Each row was made from one small tree. The marks that hang from a mark follow it in brackets, in the order of their numbers. Every link used is in the known rows. Write each row's tree.
Known rows:
Z_779(Z_552 Z_922(Z_141(Z_547))): [ -2   7 -12  16   6   5 -24  15  25   1  -7  -7   5  16 -14   0  -5  12
  32  14   4  -6 -12  -8 -14   4  10   1  -3   8  -7  -4   3  15  -5   2
   7   3 -14   0   2 -10 -24]
Z_146(Z_922(Z_779(Z_141))): [ 12 -14   9  -2   5   2  -1  -6  -6   3  10 -24   8  -1   1  -8 -17  -3
 -12  -7  -5 -13  20  17   5   0  -4  -5 -14 -12 -12  -5  22 -15   4  11
   3  10  20 -15 -18   2  16]
Z_146(Z_922): [ -7  -1   9 -34 -17   7  -3 -11  -3   8   7  -3  -3 -10   6  -5   7   7
 -22 -18   1 -15  19   5   4   6   5 -16 -24 -16  -7  -7   6 -24  12  19
   7   9  28 -10  -9   8  24]
Z_320(Z_146(Z_922(Z_141))): [  3   3  20 -17  -8   5 -24   9  -8  -9  -3 -20  12   3 -17   6  -7  10
  -7  -3  29 -26  14  -9   8  14 -10 -21 -12 -11 -12   4   2   4   4  25
  -2   2  13   2 -13 -18  13]
Z_552(Z_547 Z_779(Z_922)): [  0  20  24 -11  -2  -8   3 -16  -8   2   3  15 -27   2  18   1  -5  -6
  -1  -2 -25   7   2  -1   6  -7  23  -7  -4  14  -3 -12  -1  16 -13 -10
   0  -2   1   3 -20   9  26]
Z_160(Z_547): [  1  15 -21 -20 -38   1   7   1  10   1  -4  -5 -13 -31   3 -16  21   3
  -2  -6 -17   8  11  20  -7  12  23  15 -18  -9   8 -23   5 -22   1   5
  -6 -11   9  -2   2   1  39]
Z_547(Z_160): [-12  15 -15 -33 -19   0   2  -7   2  22  -4   3  -6 -20  24  -3  19  -5
 -23 -19 -14   1  14  14  -3   1   2   5 -16  -8   6  -5 -14 -24  18  -6
  -4 -15  11 -13   2  -1  22]
Z_922(Z_141(Z_547(Z_160))): [-11  18 -26  -9 -11   3   2   4  14   8 -13   9  15 -11   1  10  19  -8
   0  -7   5  11  -4  12 -11  10  -1   0   8   1  13   1  -9 -13   0   1
   2 -20 -14  -2  12 -10   1]
Z_779(Z_552 Z_922): [ -1   3  -1  -7  -2   0 -14   2  10  16  -2 -10 -16  -3  11  -7  -3  17
  12   2 -18 -11  14  -6  -8  -6  15   3 -25   0 -10  -7  -6   0  11  -3
   5  10   7 -13 -10   1  -1]
Z_141(Z_547 Z_552(Z_779(Z_922))): [  0   8   4   9 -12   0   5   0 -11  -5   8  24 -15   4  14  15   6   5
   4   3   2  12 -15   1  10   8  21  -1  11   4  18   2 -20  12 -19   1
  16  -1 -17  19  15   0  -4]
Z_141(Z_547(Z_160) Z_552(Z_779)): [-15   4 -15 -13 -15   5  23  -7 -14  -1  -1  36 -11  -8  18  15  29  -8
 -21 -20   4  27 -16   4   3   7   2  13  15   4  27   4 -29   3  -4 -10
   4 -19 -18  14  26   5   7]
Z_922(Z_141(Z_552(Z_547(Z_160))) Z_779): [  0  -5  -5  18  15 -13   3   7  -6   4   0   1   9  -2   6   2   8 -30
  -9   4   5   8  -6 -14   5  -7 -17  -2  25  11 -12   6  -4   4  -2 -13
 -24  -2 -20  -1   5   5 -14]
Z_922(Z_141): [  0  12 -10  -1 -19   7 -14   1   5   8  -1  -6  -1 -19  10  -8   1   2
   3   7  -4 -15  15  13  -1   6  10 -14  -7 -12   0  -6  -2 -13   7   7
  -4  -4   7  -5 -13 -14  27]
Z_146(Z_922(Z_779(Z_552))): [ -2 -27   3 -14   4   7 -20   1  -6  10   8 -19  -1   4  -2  -8 -15  -8
 -13 -14  10 -12  17  -8   2   5  -6  -9 -19 -14 -27 -15  14  -7   5  12
  -9  25   8 -16 -18   0  -2]
Z_779(Z_141 Z_552 Z_922): [  8   5  -1   2  13   0  -4  -3  19  11  -2 -11  -9  -4   1 -13 -12  22
  17  14 -27 -15   4   2 -14 -20  12  18 -25   2  -4  -4  11   2  15 -12
  10   5  18 -14 -10   4  -2]
Z_146(Z_922(Z_141)): [  3   1  10 -17  -7   9 -16  -2   5   2   3 -15   5  -7  -3   4  -4   4
  -8   0  10 -26   7   2   1   6  -4 -19 -12  -5 -12  -6   7 -14   8  21
   1   6  13  -4 -19  -1  15]
Z_552(Z_779): [ -4  10   4 -20 -27   5  -4 -15 -17   8   9  13 -19 -14  22  -4   3  -7
 -13 -15 -14   3  13  18   7   6  25  -3 -12  -8   7 -12 -15  -9  -3   0
  -1  -8   3   1 -19  -1  47]
Z_141(Z_547(Z_160) Z_552(Z_779(Z_922))): [ -3   8  -1  -2  -6  -4  16   1  -6   2   3  25 -10   3  24  26  18  -5
 -10 -11  -1  16 -18  -4  -1   2   7   9  14  16  21   3 -30  12  -9 -10
   9 -12 -26  10  25   7 -17]
Z_146(Z_922(Z_141(Z_552))): [  1  -5  12 -11  -9  11  -8   9  -1 -11  10  -6   4  -2  -2   9  -3   7
  -6   6  24 -22  -2 -12   8   1  -7 -11   1  -3  -8   3   4  -7   8  21
   2  16   9   4  -1   0  -1]
Z_146(Z_922(Z_141(Z_547(Z_160)))): [ -6   7  -7 -19  -5   4  -2   3  13  -2  -9   0  18   1  -7  15  12  -8
  -8 -19  20   1  -9  -1 -10  12 -14 -10   7   4   1  -1  -1  -8   1   9
   4  -9  -2  -2  11  -1  -9]
Z_922(Z_141 Z_779(Z_552(Z_547))): [ -2  -9   0  16  16  -4 -17   0   0  -1   0 -14  -4  11 -13 -20 -15 -17
  17  11  -2   0  10  -5   0  -4  -2  -1   4   4 -23  -6  19   7  -5  -7
 -24   8 -11  -4 -24  -6  -4]
Z_141(Z_547 Z_552): [-10   3 -19   4 -27   7  14   0  -1   3   0  20  -5  -5   3  -1  20  19
   2   7   3   8  -4   8   2  15   7  -3  -3 -19  21   8 -15 -17   1  12
  15  -2   1  11  26  -3  -1]
Z_922(Z_141(Z_547(Z_160) Z_552)): [ -6   5 -27   3  -9   3   7  11   9  -4  -8  13  15  -7   3  14  24  -2
  -1  -2  14   8 -21  -2  -3   7 -10   6  22   6  20  10 -18  -7   5   2
   5 -15 -18   8  29  -2 -12]
Z_552(Z_547): [-11  20   1 -15 -14  -4  13 -16  -3   7  -3  12 -18 -16   4 -20  14   8
  -1   0 -19   3  12  11   1  -1  13  -4 -11 -13  -4  -7   4 -18   3   0
  -5   0  17  -2 -10   6  30]

Write each row's tree:
[  9 -13   8  12  -1   0 -27  17 -11 -11  -3 -27  29  16 -26  15  -4  -9
   6   0  45  -6  10   1  11  30 -16 -31   2 -16  -8   1   6  13 -14  28
   5   6 -12   5  -5 -29 -13] : Z_320(Z_146(Z_922(Z_141(Z_547) Z_779)))
[  7  15  14  21   9  -9  -3   9  11  -7   4   4  -3   2  -1   0  -6   9
  18  28  -7  -6  -8 -27   3 -16   2  -7  10  15 -17  10   0  11  -2  -4
  -2   8  -7  10   2   6 -15] : Z_779(Z_922(Z_141(Z_552(Z_547))))
[ 11 -25  19  10   5   2 -30  24 -22 -11   9 -33  19  11 -15  18 -13 -10
  -9   8  46 -22  12 -21  20  16 -28 -23   1 -11 -15   9   2  15   1  24
  -4  15  -5   9  -5 -21 -12] : Z_320(Z_146(Z_922(Z_141(Z_552) Z_779)))
[  1  11  11  12  23  -5 -14   5  18  -2  -8  -2  -9  10 -11 -16 -14   5
  28  18 -11  -7  -2 -22 -11 -17   9   3  -1  16 -25  -3  17  17  -2 -15
 -12   8   0  -1 -17   6 -14] : Z_779(Z_552(Z_547) Z_922(Z_141))
[ 11 -13  18   6  -1   0 -35  15 -17  -4   6 -37  21   8  -9  10 -15 -13
  -4  -4  40 -23  24  -4  14  17 -16 -31  -7 -14 -16  -1   6  12  -3  22
  -7  10   1  -7 -22 -25   3] : Z_320(Z_146(Z_922(Z_141 Z_779)))
[ -1   1   7  -4 -14   5 -19   9  -2 -16  -9  -6  19  13 -29  15   4  13
   5  -1  38 -10   1  -7   0  22 -12 -25  -4 -10   2   9  -1  13  -6  30
  14  -2   7   9   3 -20  -1] : Z_320(Z_146(Z_922(Z_141(Z_547))))
[  8 -13 -21  31  -4  -1  12   2  -2   0   4   0  10   1   0  -3   2   2
   5  13  -1   5  -1  23   4   8  -1   5   8 -19  20   8  -1 -12  -2   9
  11   2  -4   5  18  -6 -12] : Z_922(Z_779(Z_141(Z_547 Z_552)))
[ 10  11  -9  18   3  -3  17   6  15  -1   0   5   4   0   3   3   1  34
  19  19 -11   3 -17   5  -4  -5   4  12   2  -2  23  11  -7   1   2  -1
  24   1   1   8  24   6 -19] : Z_779(Z_141(Z_547 Z_552) Z_922)
[  2  21  -1   5   2  -3  -5   4   6   1  -7  14   4   4  11  21   2 -15
   6 -11   6  11 -15   2  -8   5  10  -3  15  23  12  -6 -17  25 -15 -12
   1 -22 -31   4   1  -4  -4] : Z_552(Z_779(Z_922(Z_141(Z_547(Z_160)))))
[ -3   5 -19  -2  21  -3  10   3  28   6 -16   2   4   0  -2  -2   5  14
  16  -1 -16  10 -13  -2 -24 -15  -3  33  -6  19  13   5   0   8   9 -22
  11 -10  -1  -9  16   9 -30] : Z_779(Z_141(Z_547(Z_160)) Z_552 Z_922)
[  5 -22  -3  18   3   3  11   2  -5  -9   7  -8  18   7  -9   6  -5   4
  -5   3  14  -2  -5   7   8   7 -13   1   7 -11   6   9  14  -8  -2  15
  18  15   6   3  15   2 -17] : Z_146(Z_922(Z_779(Z_141(Z_547 Z_552))))
[ -8   7 -13   1  -9   8   7   0  -8 -10  -2  25  -1  -2   9  18  17 -16
  -6  -9  14  15 -23   1   1   9  -3   5  26  16  24   7 -25  12  -9 -10
  -5 -20 -32  18  19  -4   0] : Z_922(Z_141(Z_547(Z_160) Z_552(Z_779)))
[  0   9   6 -10  30 -10  16  -6  21   6 -14   3 -10   4  -3 -15  -4   8
  12   3 -34   5  -5 -15 -21 -38  -2  29  -7  26  -6   5   9   6  13 -33
  -9  -5  12 -13  -4  22 -17] : Z_779(Z_141 Z_552(Z_547(Z_160)) Z_922)
[ -1   1  22  -6   2   1   4   0  -1 -19   4   6   1   1 -13  -2  -8   5
  -4   7  18 -18 -14 -24   3  -8 -10 -10  11   9 -19   5  12  -5   1  11
  -1  12  12  11   1   9  -7] : Z_146(Z_922(Z_141(Z_552(Z_547))))
[  0  13  25  -2  -4  -7  15 -12 -17  -3   9  23 -28   3  18   4  -3   1
  -1   6 -16   7  -5 -12  13 -13  19   0   8  11  -3  -1 -10  16 -12 -12
   3   2  -4  16  -1  15   8] : Z_141(Z_552(Z_547 Z_779(Z_922)))
[ 17 -25  17   6   7   0  -7   9 -22 -12   9 -24  18   4 -12  10 -16   6
 -13   2  25 -20  11  -9  17   4 -22  -8  -9 -19   0  11   5   3  11  17
   5  14  15   1   5 -13  -9] : Z_320(Z_146(Z_922(Z_779(Z_141(Z_552)))))
[  5   6  10  -2  23  -8   9  -9  17  -2 -10   0 -13   5  -9 -21 -12  22
  22  14 -31  -2  -3  -9 -15 -27   9  21 -13  11  -9   2  19   7   8 -19
  -1   5  19  -8 -10  20 -12] : Z_779(Z_141 Z_552(Z_547) Z_922)
[  9 -12   5   3   0   5 -26   5  -4   5  11 -29  14   2  -1   1 -18 -18
  -7  -3  14 -18  16   4   9  13 -11 -26  -4  -7 -26 -16  16  -7   0  18
  -5  17   2 -11 -26 -12  10] : Z_146(Z_922(Z_141 Z_779))
[ 15   8   2  12   4  -3  12   3   9   4   7  -7   0 -13  15   2  -5  25
   7  21 -18 -16  -2   2   0 -15   5   9  -9   2  10  12  -6  -3  13  -3
  12   5  12  -2   7   8  -5] : Z_779(Z_141(Z_552) Z_922)
[ -3  10   8  -7  11  -8   2  -3  10   8  -7   3 -24   3  -3 -11  -5  15
  16  10 -25   0   6 -17  -9 -15  14  10 -16   6 -20  -5   8   7  -2 -14
  -6  10   9  -6  -9  14  -5] : Z_779(Z_552(Z_547) Z_922)
[ -2   6  -1  -7 -12  10  -9   1   9  -9  -1   0  13   5 -17   5   0   6
   1  -3  19  -9  -3   7  -4  16  -2 -20  -3  -6  -2  -4   5  -7  -5  22
  11   2   6   4  -2  -6   7] : Z_146(Z_922(Z_141(Z_547)))
[ -6 -14  -2   0  10  -6  -4  -9  -3   6   1  -3 -13   5  -4 -25  -7 -13
   2   1 -14   8  20  -4   1  -3   5   6  -7  -9 -23 -10  17  -6  -2  -9
 -19  11   4 -14 -14   0   6] : Z_922(Z_779(Z_552(Z_547)))
[ -7  15  10 -24   5  -4  28 -29  -7  -1  -5  22 -16 -16  12  -8   3 -13
 -17 -16 -32  18  -2  16  -6 -23   6  20   2  14  16  -2  -2  -3  -1 -29
  -8 -25   6   1  -9  15  37] : Z_552(Z_547(Z_160) Z_779(Z_141))
[ -6  -5  14   2 -10  14   1  -1  -9 -23   8  18   0  12 -12  19  -2  -9
  -3  -4  32  -2 -21  -8   6  11  -1 -13  20   5   4   1  -4  16 -16  18
   8   1 -17  24   7  -2  -7] : Z_146(Z_922(Z_141(Z_547 Z_552(Z_779))))
[  0 -12 -29  17   3  -4  21   6  -2   3  -3   4  20  -4   7   4  11  -7
  -9  -6  -3  15  -8  15  -1   0 -13  12  17  -1  20   8  -9 -13   3  -7
   6 -10 -11  -4  29   0 -16] : Z_922(Z_779(Z_141(Z_547(Z_160) Z_552)))
[  5 -21 -14   6   8   3  -9   0   1   9   4 -19  -1  -4  -2 -21 -15   2
   3   1 -14  -8  17  18  -3  -7   4  15 -16 -12  -2  -3  13  -7  12  -7
  -8   4   9 -16 -15  -6  10] : Z_922(Z_779(Z_141 Z_552))
[ -2 -18 -25  26   4   7 -27  11   8   0  -3  -7  10  17 -15  -6  -3 -11
  22  10   9   2   1   6  -8  14   1  -2   6  -9  -6 -10   8  10  -7   5
  -8   6 -22  -3  -6 -21 -15] : Z_922(Z_141(Z_547) Z_779(Z_552))
[ -8   7  15 -11 -12  -1  20 -18 -21  -9   7  32 -30  -7  12  -6   5  -5
 -10  -4  -9  14  -5  -2  13  -7  13   5  10   0   1   2  -9   3  -8  -6
  -7  -3   2  16  -2  13  25] : Z_141(Z_552(Z_547 Z_779))
[  1  -3 -32   8   4  -4  13   0   3  11  -5  -4  21  -4   8  -5   9 -13
 -10 -10 -11  17   3  29  -6   5  -8   9   4  -6  19  -4   0 -14   1 -11
   5 -11  -6 -14  11  -2  -1] : Z_922(Z_779(Z_141(Z_547(Z_160))))
[-15   7  11 -23  -4  -3  26 -17 -18  -1   2  39 -26  -6  19   3  16 -17
 -25 -16 -11  23  -7  -7   7 -14   3  10  15  15   8   3 -19  -1  -1 -21
 -15 -16  -4   8   6  18  12] : Z_141(Z_552(Z_547(Z_160) Z_779))
[  7  -4 -23  22  -3  -2   6  -5   3   4   0  -8  11  -1   0  -9  -2  -1
   7   6 -14   4   8  37   1  11   4  -1  -4 -20  16  -5   7 -14  -4   7
  11  -2   2  -6   2 -11   4] : Z_922(Z_779(Z_141(Z_547)))
[  3 -30  -4   8  14   8  -2  -1   4  -3   0 -17  10  20 -26 -10 -16   5
   3  -7   6  -5   2   7  -7   3 -10   4  -7  -5  -8  -3  25  -1   0   6
  10  15   9 -11  -2  -3 -18] : Z_146(Z_922(Z_779(Z_141(Z_547) Z_552)))
[ -1 -29  24 -14  14  -6 -11   1 -18  -8  -6 -21  -2  20 -27  -6 -15  -4
  -2  -8  21  -4  22 -26   6  -1 -13 -11 -13 -11 -27   2  17  20   0   7
 -14  18  12  -3 -17  -2  -8] : Z_320(Z_146(Z_922(Z_779(Z_552(Z_547)))))
[-16  16  11 -31  -7  -6  17 -24 -18   3  -6  26 -24 -10  18  -5  14 -25
 -22 -26 -22  21   3   6   2 -10  12   8   4  10   5  -9 -13  -6  -6 -23
 -12 -20  -2  -1  -7  13  34] : Z_552(Z_547(Z_160) Z_779)
[  1 -21  18   2  21   3 -20   1   0  -5   2 -21   3  18 -23 -12 -25 -16
  10   2  12  -9   7 -21   0  -6  -9  -6   1   9 -40  -9  31  13  -4   1
 -19  18   1  -7 -28   8 -12] : Z_146(Z_922(Z_141 Z_779(Z_552(Z_547))))
[ -2  12  20 -12   9 -11  20  -9 -13   5   1  26 -21  -2  19  11   6 -14
 -13  -5 -15  19 -13 -21   8 -21   4  10  10  24   2   0 -18  15  -4 -25
  -8  -6  -9   9   8  18  -6] : Z_141(Z_552(Z_547(Z_160) Z_779(Z_922)))
[  2   9 -14   9  10  -7  25   5  18   1  -5  11   8  -7  10  10  16  17
   4   2  -8   9 -21  -1  -7 -12  -6  21   8  12  26  13 -16  -3   9 -12
  16 -10  -7   1  34  10 -33] : Z_779(Z_141(Z_547(Z_160) Z_552) Z_922)
[  2 -19 -25  22   9   5  -5   0   8   6  -4 -11   5   7 -12 -14  -5   3
  16   9 -11   8   6  21  -9   5   5  16  -7 -12   8  -3  12  -2  -3  -3
   3   3  -1  -6   2  -7  -9] : Z_922(Z_779(Z_141(Z_547) Z_552))
[  1  15 -19  15   4  -4   3  20  15   2  -2   4  16   1   9  21  12   3
   9   9  14   5 -26 -12  -6   3  -7   3  18  16  11  12 -18   4  -1  -5
   6  -7 -27   5  27  -2 -36] : Z_779(Z_922(Z_141(Z_547(Z_160) Z_552)))
[  7  -9   2  20  11  -8  19  -7  -8  -5   9  -2  -2  -3   1 -11  -9   1
  -2  14 -18   5   1   8  11 -12  -3   9   7  -6  -2   7  12  -7   0  -8
  -7   4   8   0  -2   6   3] : Z_922(Z_779(Z_141(Z_552(Z_547))))
